In the rows, 128 means zero.
Known rows, with every way that one mark hangs from another:
{kikisu {kotez {mivubuz kolu {nubiga bufes mepat}}}}: [131 113 119 150 116 120 116 123  90 114 113 129 109 173 160 142 115  64
 214 169 124 145 118 163 151 105 145 122 134 108 116 130 119 174 136 129
 115 146 118 149 147 114 139 119  69 111]
{bufes {nubiga mepat} {risekif darel}}: [132 115 112 129 124 116 121 116 119 130 125 140 110 150 157 158 144  89
 136 154 120 129 131 154  92 158 121 103 131 121 185 160 115 148 117 139
 138 132 133 104 125 113 137 144 142 108]
{mivubuz kima}: [113 118 122 129 131 132 143 132 141 120 122 130 136 132 133 124 137 121
 124 117 116 124 122 130 140 145 142 137 129 130 119 135 133 122 131 130
 128 114 128 141 114 120 131 119 122 131]
{rumopu {turo {kima mivubuz}}}: [120  99 134 156 126 138 120 118 119 127 141 130 125 137  27 146 126 118
  88 106 142 121 142 147 117 141 128 134 127 135 154 124 137 159 137 137
 130 116 116 144 124 137 129 134  94 150]
{darel {risekif bufes}}: [120 108 133 134 132 137 130 133 121 136 115 141 140 130 197 131 115 100
 109 117 121 129 133 160 150 118 126 130 121 134 115 111 134 114 111 136
 114 125 125 157 142 126 128 112 127 132]
{bufes {nubiga {gede {rumopu turo}} mepat} {risekif darel}}: [121 144 126 144 122 142 124 109 115 127 138 119 117 153 138 170 147  80
 157 171 138 151 141 142  77 144 102  84 122 108 190 166 119 144 110 147
 150 137 112 102 117 115 133 146 137  94]
{nubiga {gede {rumopu turo}} mepat {mivubuz kima}}: [126 112 128 140 131 154 130 141 134 107 144  96 126 140 124 146 140 106
 200 163 144 145 140 115 126 129 130 113 129 113 131 143 129 136 135 142
 134 123  94 114 116 137 140 131 116 101]
{rumopu {turo {kima {mivubuz kotez nubiga}}}}: [105  81 140 175 110 144 128 103 116 125 128 124 132 161   4 158 116  82
 122  86 136 118 134 146  83 135 119 136 131 116 172 142 142 170 130 135
 131 109 110 154 152 106 146 131  83 153]
{nubiga mepat}: [139 116 124 127 124 134 116 136 134 126 141 125 118 136 130 142 128 132
 176 159 129 134 134 132 129 129 134 123 132 128 137 134 122 140 125 130
 124 129 118 111 129 132 125 121 120 115]
{kima {mivubuz nubiga}}: [125 110 131 152 121 143 122 131 127 132 110 129 130 154  96 147 107 124
 159 108 119 121 118 134 120 133 127 132 128 113 146 130 124 155 124 131
 129 119 118 142 160 123 139 139 114 158]
{gede {nubiga mepat {mivubuz kolu}} {rumopu turo}}: [158 121 121 170 138 140 119 108 107 109 137 102 115 141 114 150 143  83
 217 175 144 147 139 114 110  76 107  93 137 119 173 148 124 153 134 140
 129 143 114 130 145 139 149 109 102 112]
{darel {risekif {bufes {nubiga {gede rumopu}}}}}: [125 144 136 146 129 167 137 136 133 139 122 126 150 152 203 141 119  90
 137 123 129 150 124 143 109 124 105 102 110 117 139 116 117 112 101 142
 127 116 101 169 142 114 123 107 151 105]
{gede {nubiga bufes} rumopu}: [144 153 126 139 130 145 131 118 104 127 109 105 128 143 171 127 116 103
 146 143 134 143 123 122 130  89 116 115 123 121 140 141 124 139 117 136
 128 141 115 144 141 133 135  99 139 131]
{turo kima {rumopu {gede {nubiga mepat {mivubuz kotez}}}}}: [156  80 114 134 126 136 133 116 129 114 130  89 133 154  90 126 143  57
 128 116 174 146 121 116  77 112  99 113 132 125 161 115 117 182 133 138
 131 107 109 158 147 116 153 126 111 126]
{rumopu {gede {nubiga bufes mepat}} {turo kima}}: [113 125 118 142 125 162 117  89 146 131 128  98 122 132  80 140 116  78
 138 152 146 163 144 140 136 151 108 115 125 132 158 133 145 180 138 140
 128 133 103 139 138 138 129 120  94 144]
{kotez kikisu {mivubuz kima kolu {nubiga gede mepat}}}: [ 98  95 103 136 127 150 128 148 142 114 107 124 132 163 137 131 120  86
 198 138 126 154 126 134 151 175 138 127 126  97 127 128 113 160 126 134
 118 111 107 145 130 112 142 106  72  99]
{mepat {nubiga gede mivubuz}}: [110 126 127 113 143 151 139 131 118 127 124 117 127 150 159 135 126 100
 166 153 144 136 120 117 104 139 124 114 128 105 107 113 126 148 135 137
 132 124 105 127 126 133 132 151 130 129]
{mepat nubiga}: [107 137 122 117 138 144 140 119 116 128 124 131 128 140 142 136 128 116
 138 151 134 132 119 136  98 141 129 122 130 126 125 131 133 139 129 132
 126 125 121 133 122 124 126 121 120 140]
{gede {nubiga {bufes risekif} mivubuz} {rumopu {turo kima}}}: [147 124 135 145 133 126 135  95  64 117 120 101 120 148 128 146 132  65
  91 133 151 132 143 138 100 107 102 106 127 124 176 135 128 165 129 143
 139 138 112 161 112 131 155 119 112 145]
{bufes {nubiga {gede rumopu} mepat mivubuz} {risekif darel}}: [155 123 121 129 126 130 120 134 108 122 127 115 117 161 183 156 146  74
 166 164 140 138 131 127  80 140 105  86 129 101 172 150  99 147 111 147
 145 135 112  99 124 119 146 159 155  88]
{risekif {bufes {nubiga gede mepat}} darel}: [106 119 109 139 123 155 120 137 148 143 132 133 121 161 187 159 120  77
 182 158 120 152 135 149 113 153 126 105 121 109 127 150 122 145 113 142
 120 128 112 110 146 123 122 140 135  70]
{kikisu {kotez mivubuz}}: [148 120 126 128 123 100 130 124 104 110 127 126 109 143 159  99 138  97
 115 124 143 130 121 144 127 104 144 133 130 123 117 121 118 135 126 125
 127 128 126 136 128 131 135 131 110 133]
{risekif {bufes {nubiga {mivubuz kima kolu}}} darel}: [101  87  96 159 138 118 141 130 129 116 116 140 132 158 188 144 146  41
 131 123 102 128 123 153 127 153 136 114 134 119 116 149 128 139 142 139
 117 125 141 149 142 114 153 141 113  74]
{turo {kima {mivubuz {kotez kikisu} nubiga}} rumopu}: [107  66 124 148 114 139 133 133 100 120 112 126 141 164  52 141 117  82
  84  82 159 128 113 147  81 140 113 135 124 120 162 115 118 186 132 138
 122  99 111 177 151 101 147 115  86 134]
{kikisu {kotez {mivubuz kima kolu {nubiga gede}}}}: [ 98 119 123 147 125 135 151 127 130 112 109 131 136 166 132 114 127  65
 172 112 125 140 107 136 132 121 139 127 125  97 106 121 117 147 131 130
 128 111 119 183 130  93 142 133  83 119]
{mivubuz {kima turo} kolu {kotez kikisu}}: [ 63  92 123 145 140 138 148 117 142 103 104 140 150 144  80 107 130  68
 107  95 136 129 135 131 136 144 135 138 134 118 130 147 150 140 133 133
 118 135 136 138 133 106 138 105  79  81]
{rumopu {gede nubiga} turo}: [108 147 123 147 136 151 131  80 162 126 123 102 129 118 103 118 127  93
 116 122 143 156 132 116 120 135 100 115 125 127 157 135 146 145 126 133
 141 129 119 137 153 134 136 132 122 164]
{turo kima {rumopu gede}}: [129 120 118 126 125 128 134 128 135 124 133 114 146 127  74 124 144 107
  61 108 166 145 116 134 103 152 104 120 120 144 128  97 121 157 141 134
 134 108 126 170 112 117 127 137 111 135]
{kikisu {kotez {mivubuz nubiga}}}: [136 119 122 139 117 111 136 116 105 114 112 123 112 154 153 115 129  86
 152 120 140 130 112 145 115 104 136 132 131 109 127 124 118 148 121 126
 130 121 122 152 149 116 143 131 100 146]
{rumopu gede turo}: [ 99 138 127 142 129 139 120  99 159 124 135 107 133 114 103 123 128 108
 107 133 141 152 135 124 130 153 110 119 124 133 140 127 149 137 139 130
 138 132 123 119 138 136 131 148 116 146]
{risekif {bufes {nubiga gede {mivubuz {kima turo}}}} darel}: [ 86  91 109 142 141 148 153 133 149 123 107 134 136 163 154 131 133  50
 138 105 131 129 136 151 122 156 132 117 125  97 104 149 143 147 125 146
 127 128 122 130 143 122 137 164 130  69]

Rows:
[101  95 101 144 130 124 136 134 124 106  95 130 134 156 130 117 129  82
 137 109 121 135 120 143 149 165 139 136 131 112 128 128 121 151 133 129
 118 114 131 163 132 109 152 101  75 120] -> {kotez kikisu {mivubuz kima kolu nubiga}}
[115 103 107 147 127 121 121 129 108 115 101 129 123 153 126 123 121  92
 141 121 131 141 126 140 140 151 124 126 131 110 137 121 116 156 129 128
 118 125 132 150 145 118 149 108  81 117] -> {kotez kikisu {mivubuz kolu nubiga}}
[132 131 127 128 123 165 125 131 158 137 137 124 121 150 119 149 129 122
 198 159 124 148 129 124 107 151 118 106 121 109 149 134 119 147 126 133
 133 116 104 124 133 118 116 131 135  96] -> {bufes {nubiga gede mepat}}
[116 131 147 145 115 159 123 138  89 138 114 125 146 182 119 161  93  89
 117 107 134 131 123 144 107 147 107 117 113 102 150 121 106 173 113 143
 136 121  97 171 116 105 137 138 112 141] -> {turo {kima {mivubuz {nubiga {bufes risekif} {gede rumopu}}}}}
[117 107 116 137 120 118 151 120 122 105 106 124 120 156 150 109 135  81
 147 108 129 127 108 148 123 122 151 141 131 112 119 133 121 143 125 128
 129 108 121 163 139 105 147 121  96 145] -> {kikisu {kotez {mivubuz kima nubiga}}}
[ 63  93 116 153 127 142 145 117 138 111 101 133 150 156 118 126 118  63
 152 104 114 135 117 126 123 151 124 133 133 111 140 148 136 141 136 130
 117 117 127 159 145  85 155  95  82 106] -> {mivubuz kima kolu {kotez kikisu} nubiga}
[ 79  97 119 125 129 134 142 125 143 111 115 124 140 138 147 105 127  87
 102 104 126 130 125 124 130 153 139 144 131 125 130 143 140 127 130 130
 120 113 121 126 133 112 145 103 112 111] -> {mivubuz kima {kotez kikisu}}
[147 129 128 153 133 135 129 103  88 115 116  90 116 137 149 138 124  83
 161 153 143 141 137 125 129  85 112 109 131 120 147 142 137 151 132 140
 132 150 111 133 145 151 149 119 125 132] -> {gede {nubiga bufes mivubuz} {rumopu turo}}
[143  94 112 143 131 106 117 121 102 117 122 140 111 155 161 167 154  63
 155 162 117 126 133 149  99 150 117  93 140 115 176 151 110 158 133 140
 134 143 144 114 130 114 153 157 120  91] -> {bufes {nubiga mepat {mivubuz kolu}} {risekif darel}}
[ 91  80 126 161 117 154 101 132 108 122 106 129 128 179 131 160  86  58
 205 147 118 143 127 148 149 141 128 129 132 106 147 142 132 185 136 135
 108 142 108 127 177 113 145 111  69 102] -> {kima {mivubuz kolu {kotez kikisu} {nubiga bufes mepat}}}
[114  81 130 141 125 140 119 131 119 121 128 129 132 147  81 117 113  91
  66  87 148 121 132 132 112 150 129 145 129 125 150 125 125 161 130 135
 118 111 114 135 144 122 141 115  97 127] -> {turo {kima {mivubuz {kotez kikisu}}}}
[ 65 123 124 154 126 163 146 132 140 112 107 116 162 164 133 126 118  61
 166 113 129 151 113 106 110 139 111 119 123  98 136 147 121 135 122 136
 124 118 107 163 134  83 149  93  96  87] -> {mivubuz kima kolu {kotez kikisu} {nubiga {gede rumopu}}}
[ 98 149 125 144 133 152 125  81 142 129 113  98 128 124 123 124 113  77
 127 139 137 163 136 130 148 136 103 115 122 126 142 134 157 159 136 135
 135 140 116 137 153 140 135 133 119 157] -> {rumopu {gede {nubiga bufes}} turo}
[125 109 110 133 134 108 116 135 108 112 117 130 121 139 142 110 130  97
 107 125 139 138 133 137 153 151 133 129 131 124 126 114 117 141 134 127
 117 130 135 133 131 136 139 111  89 108] -> {kotez kikisu {mivubuz kolu}}
[ 84 105 107 139 130 143 139 140 136 115  96 126 142 159 129 116 118  82
 148 108 124 147 121 129 149 177 131 131 122  96 114 120 120 149 128 133
 122 108 116 164 129 105 144 114  82 111] -> {kotez kikisu {mivubuz kima kolu {nubiga gede}}}
[119 112 121 143 131 103 144 126 114  99 121 135 125 150 140 101 146  76
 122 116 127 128 115 146 140 114 156 136 134 124 105 126 119 134 138 126
 124 119 136 163 116 114 141 121  84 120] -> {kikisu {kotez {mivubuz kima kolu}}}
[105 103 136 173 132 151 125 126 127 125 104 147 140 160  33 148 110 102
 171 100 127 120 126 143 127 122 123 126 130 105 148 131 135 171 129 135
 126 140 131 152 164 116 132 142  83 130] -> {kima {mivubuz kolu nubiga} turo}
[169 127 128 128 132 130 119 123  79 116 112 102 111 160 213 148 123  82
 182 169 137 137 133 130 125  94 117 104 132 115 167 142 111 158 117 139
 133 147 109 123 133 137 151 115 138 125] -> {gede {nubiga {bufes risekif} mepat mivubuz} rumopu}
[110  91 138 173 118 139 121 121 119 124 116 137 143 171  81 153 110  76
 170  96 113 122 118 129 102 117 122 128 132 106 152 139 127 156 128 128
 123 124 125 156 164  99 148 132  90 132] -> {kima {mivubuz kolu kotez nubiga}}
[117 120 143 164 113 141 119 111  73 127 118 122 131 170  76 170 108  85
  99 118 136 127 135 164 104 142 110 118 120 120 179 135 127 176 124 141
 137 129 106 163 122 116 145 129  93 159] -> {gede {rumopu {turo {kima {mivubuz {nubiga {bufes risekif}}}}}}}
[129 112 120 127 127 105 147 127 121 101 122 127 117 142 161  91 144  87
 112 110 134 124 115 147 136 121 160 143 132 126 109 127 121 131 129 127
 128 113 125 148 118 123 139 126 105 135] -> {kikisu {kotez {mivubuz kima}}}
[132  89 108 120 136 114 135 114  93 114  99 119 109 151 214 146 129  54
 153 148 115 122 132 153 144 136 141 121 136 113 144 160 128 165 124 146
 131 142 129 116 130 128 159 144 129 124] -> {gede {nubiga {bufes {risekif darel}} mepat {mivubuz kima}}}
[106  98 126 141 135 111 131 108 102 110 112 131 129 163 161 132 142  46
 106 119 129 130 129 127  98 153 103 106 137 111 184 134 121 150 139 131
 132 129 133 138 140 101 158 130 109  94] -> {bufes {nubiga {mivubuz kolu {kotez kikisu}}} risekif}
[113 109 131 168 126 144 118 130 121 128 112 141 137 160  83 154 109 107
 172 111 112 125 118 136 125 128 123 125 130 112 141 126 120 161 132 132
 124 126 127 157 156 111 140 138  94 139] -> {kima {mivubuz kolu nubiga}}
[111  90 126 124 138 129 141 133 114 112 100 122 130 142 118 122 122  91
 133 120 130 115 135 145 167 138 149 139 135 117  98 132 151 153 143 137
 125 144 128 129 124 138 138 143 109 108] -> {nubiga bufes {mivubuz {kima turo}}}
[116  86 124 125 131 119 124 127 115 110 116 111 124 138 160 108 126  80
 112 117 144 127 132 115 126 132 125 134 138 117 136 129 132 137 138 130
 120 130 120 108 151 131 155 127 119 105] -> {nubiga {mivubuz {kotez kikisu}}}
[141 137 133 145 123 144 125  95  82 124 135 110 117 151 113 160 129  79
 129 159 147 146 146 151 104 114 110 105 124 130 191 150 126 170 114 143
 136 137 104 148 108 124 136  96 104 136] -> {gede {nubiga {bufes risekif} mepat} {rumopu {turo kima}}}
[ 96 122 121 129 119 116 128 113  85 135  95 136 126 153 172 161 109  74
 120 132 110 125 127 167 130 148 119 120 128 111 141 152 131 155 118 138
 132 149 138 131 135 107 149 152 124 134] -> {mivubuz {nubiga {bufes {risekif darel}}}}
[ 76 103 127 132 143 151 155 125 126 111 120 124 148 168 139 135 131  50
 176 128 125 131 115 115  94 139 132 120 133 102 104 133 135 144 142 136
 126 114 114 153 119 101 147 139 102 102] -> {mepat {nubiga gede {mivubuz kima kolu kotez}}}
[145 115 116 129 139 127 136 115 133 118 110  93 134 129 146 114 143  88
 118 117 163 148 111 109 111 113  97 108 126 124 137 104 122 161 137 134
 139 118 125 157 151 133 148 147 134 147] -> {turo {rumopu {gede {nubiga mivubuz}}}}
[107  90 145 148 109 133 125 117  85 131 110 134 139 183  98 159  96  59
  97  83 119 112 127 161 103 150 122 138 126 111 164 134 128 181 122 135
 128 120 115 163 135  94 150 137  96 150] -> {turo {kima {mivubuz kotez {nubiga {bufes risekif}}}}}
[103  87 128 132 127 126 163 126 119 109 113 130 150 148  63 122 148  82
 105  87 149 118 123 144 103 113 134 133 127 124 124 137 148 146 128 132
 133 120 132 153 120 103 133 124 107  99] -> {mivubuz {kima {turo rumopu}} kotez}
[108  82 104 130 141 111 149 143 103  97 101 136 140 145  74 108 152  81
  79 101 161 133 127 160 147 146 139 129 126 125 116 113 130 160 139 134
 121 122 142 163 113 123 135 110  72  89] -> {kotez kikisu {mivubuz {kima {turo rumopu}} kolu}}
[ 99 102 127 135 137 130 132 116  78 115 115 123 133 168 164 147 116  41
 172 159 126 129 123 139 112 118 130 117 138 111 108 132 141 160 152 133
 116 148 124 138 135 118 147 131  96 104] -> {mepat {nubiga bufes {mivubuz kolu kotez}}}
[106 134 114 160 121 158 119 124 136 133 147 116 123 160 175 166 133  63
 182 174 135 163 143 147  98 133 113  89 119 112 150 164 130 140 112 147
 128 135 100 107 143 128 126 129 130  70] -> {risekif {bufes {nubiga {gede {rumopu turo}} mepat}} darel}
